Each row was made from one small tree. Brackets hold a mark, then the marks that hang from it, in the order of their numbers. Every link used is in the known rows. Write each row's tree.
Known rows
(q_426 (q_305 q_103) q_395): [-17   0   2   0  -5   6   6 -20 -10  -5 -15  -4 -19   5 -12 -10 -22  13
  10]
(q_305 (q_426 q_395)): [-32  -8  11   2 -10   3   6  -9  -8  -7 -10  -3 -34   1 -16 -15 -27  19
   5]
(q_736 (q_606 q_512)): [ -4  -3   1   3  -7   8  17  -5  -8  -3  -5   8 -39   3 -24  -4 -16  23
  -4]
(q_426 (q_305 (q_103 q_512)) q_395): [-14   8  -2   3  -3   3   1 -20 -15   0 -20  -6  -9   8 -13 -16 -18  12
   8]
(q_512 (q_395 (q_426 q_305))): [ -8   0  -8   1 -13  -5  11 -14  -8 -16  -8   3  -1  -1 -15  -4 -29   2
   7]
(q_736 (q_606 (q_512 q_103 (q_395 (q_426 q_305)))) q_702): [  5  12 -13   9 -14   3  -1  -9 -10 -13   0  -3 -20   0  -7  -1 -22   1
   4]
(q_305 q_103 (q_426 q_395)): [-23  -1  15   2 -10   6   3 -10  -8  -5 -14  -8 -53  -4 -10 -23 -23  19
  11]
(q_103 q_305 q_512): [  4  -8  -1   1  -5   1  10 -13  -8  -6  -9   6   1   8 -30 -15 -21  11
  -1]
(q_512 q_103 q_395): [-10  -3  -2   2  -7  -4   8 -11  -3  -5  -1  -2 -14   0 -16  -3 -28   9
   4]
(q_736 (q_606 (q_512 q_103 q_395)) q_702): [  6   3  -5   9 -10   5   6  -4  -4  -6   5  -5 -33   6 -11   2 -24  11
  -2]
(q_736 (q_606 (q_512 q_103)) q_702): [ -4  -3   3   8  -8   8   8  -6  -7  -2   2   2 -50  -2 -18  -6 -21  13
   1]
(q_103 q_305): [  2 -15   3  -2  -7   3  16 -12  -3 -11  -5   8  -9   6 -29  -9 -24  12
   1]
(q_305 (q_103 q_512) (q_426 q_395)): [-19   8  10   6  -8   3  -2 -11 -14   0 -19 -10 -40  -1 -10 -28 -20  19
   9]
(q_606 (q_512 q_103 (q_395 q_426)) (q_736 q_702)): [ -2   6  -5  11 -20  -4  13 -11  -6  -8   5   0 -32   8 -12  -8 -29  -5
  12]
(q_606 (q_512 q_395)): [  4  -3  -7   3 -11   2  17 -10  -9  -6  -1   1 -20  10 -20   2 -25  10
  -3]
(q_606 q_736): [-14 -11   7   2 -11   2  25 -13   0  -2  -6  12 -29   5 -30 -11 -24  13
  12]
(q_736 (q_606 (q_512 (q_103 (q_305 q_426)))) q_702): [ 17   2   1   8 -11  14  -4  -2  -9 -11   1  -1 -40  -3 -16 -15 -16  10
   4]
(q_512 q_103 (q_395 q_426)): [-16   2   0   3 -11 -10   6 -10  -3 -10  -3  -1 -21  -5 -12  -9 -29   6
   5]
(q_426 q_305): [-10  -9  -2  -1  -5   4  14 -17 -10  -7 -10  10 -10  -5 -27  -5 -25   6
   9]

Write each row's tree
[ -6  10 -13   4 -11  -8   6 -14 -12 -11 -13   1  10   1 -16 -10 -27   2
   5] | (q_103 (q_512 (q_395 (q_426 q_305))))
[ -3   8  10   4  -8   4   2  -9 -12  -1 -18  -1 -52 -15 -18 -32 -19  13
  14] | (q_305 (q_103 q_512) q_426)
[ -9   7 -11   2 -10  -7   0 -15  -9 -13  -6   1  -1  -6 -11  -7 -27  -1
  10] | (q_512 q_103 (q_395 (q_426 q_305)))
[  2   0   0  10 -16   9  -2 -11  -8  -7   2  -6 -24  17 -14 -16 -19   3
  11] | (q_606 (q_512 (q_103 (q_305 (q_426 q_395)))) (q_736 q_702))
[ 11  14 -10   3  -5   2   4 -17 -11  -3 -16  -4   0   2 -13 -11 -21   6
  11] | (q_426 (q_305 (q_103 (q_512 q_395))))
[  1   7  -2   2  -3   4   5 -18 -14  -1 -19   3 -18  -6 -21 -19 -17   6
  13] | (q_426 (q_305 (q_103 q_512)))
[  1   3   2   9 -11  13  -9  -4  -9 -10   0 -10 -32  10  -8 -13 -17  15
  -1] | (q_736 (q_606 (q_512 (q_103 (q_305 (q_426 q_395))))) q_702)
[  4   8  -1   4  -7  -1  10 -12  -7  -1 -12  -5 -23   3 -14 -14 -23  12
   5] | (q_305 (q_103 (q_512 q_395)))
[  5  14   3   5 -10   1   1  -8  -9  -4 -15  -8 -33  -7 -11 -25 -22  11
  11] | (q_305 (q_103 (q_512 q_395)) q_426)
[  2   3  -9   4  -7   1   8 -10 -10  -2   2  -2 -18   5 -16   2 -23   7
   0] | (q_606 (q_512 q_103 q_395))
[-13 -10   6   0 -11   5   3 -10  -7 -13  -8  -3 -12  10 -17 -15 -24  17
   1] | (q_103 (q_305 (q_426 q_395)))
[ -8   2   2   0  -9   0   8 -17 -11 -11 -15   6 -35 -15 -18 -20 -22   5
  14] | (q_395 (q_426 (q_305 q_103)))
[ -1 -11   3   8 -16   7  24 -13  -6  -3   1  10 -43  10 -28  -8 -25   3
  10] | (q_606 q_512 (q_736 q_702))
[ 25   0 -11   8 -15   5  11 -13  -2  -8   9  -1  -5  20 -18  -1 -23  -3
   8] | (q_606 (q_512 (q_103 q_305) q_395) (q_736 q_702))
[ 16  15  -7   8 -16   7   6 -10  -9 -15  -7  -4 -39  -1  -5  -8 -22   5
   6] | (q_736 (q_606 (q_512 (q_395 (q_426 (q_305 q_103))))) q_702)
[  1  10  -5   1 -12  -2   6 -16  -8 -14 -13  -2 -18  -6 -10 -12 -25   3
  12] | (q_512 (q_395 (q_426 (q_305 q_103))))
[  6   3  -7   3 -13  -8   8 -10  -6 -15  -8  -1   9  12 -18 -13 -27   8
  -3] | (q_103 q_305 (q_512 (q_395 q_426)))
[ 17  -1  -7   4  -9   6  11 -14  -8  -1   1   9 -11  15 -27 -10 -13   6
   8] | (q_606 (q_512 (q_103 q_305)) q_736)
[ -3   0  -6   3 -16  -4  16  -8 -11 -11  -2   2 -26   6 -16  -4 -27   8
  -3] | (q_606 (q_512 (q_395 q_426)))
[ 15  -2  -8   2  -8  -2   9 -12  -4  -9  -6  -1  17  16 -22  -6 -25  11
  -4] | (q_103 q_305 (q_512 q_395))
[ 23   8 -12   3 -11   6  -4  -7 -12 -11   0  -5 -11   5 -14  -9 -18   4
   3] | (q_606 (q_512 (q_103 (q_305 q_426)) q_395))
[  2   1  -5   2 -12  -7   2 -10  -2 -16  -1  -2   1   2 -14  -9 -27   4
   1] | (q_512 (q_103 q_305) (q_395 q_426))
[  7   7 -10   7 -11   1  14 -12  -6   2   2   2 -15  13 -18  -1 -20   6
   9] | (q_606 (q_512 q_103 q_395) q_736)
[  7  -3  -2   8 -14   8  18  -4  -3  -9   3  -2 -34  10 -15   3 -27  14
  -5] | (q_736 (q_606 (q_512 q_395)) q_702)
[  0   1  -1   8 -19   1  14  -3  -4 -14   1  -1 -41   6 -11  -3 -28  11
  -5] | (q_736 (q_606 (q_512 (q_395 q_426))) q_702)
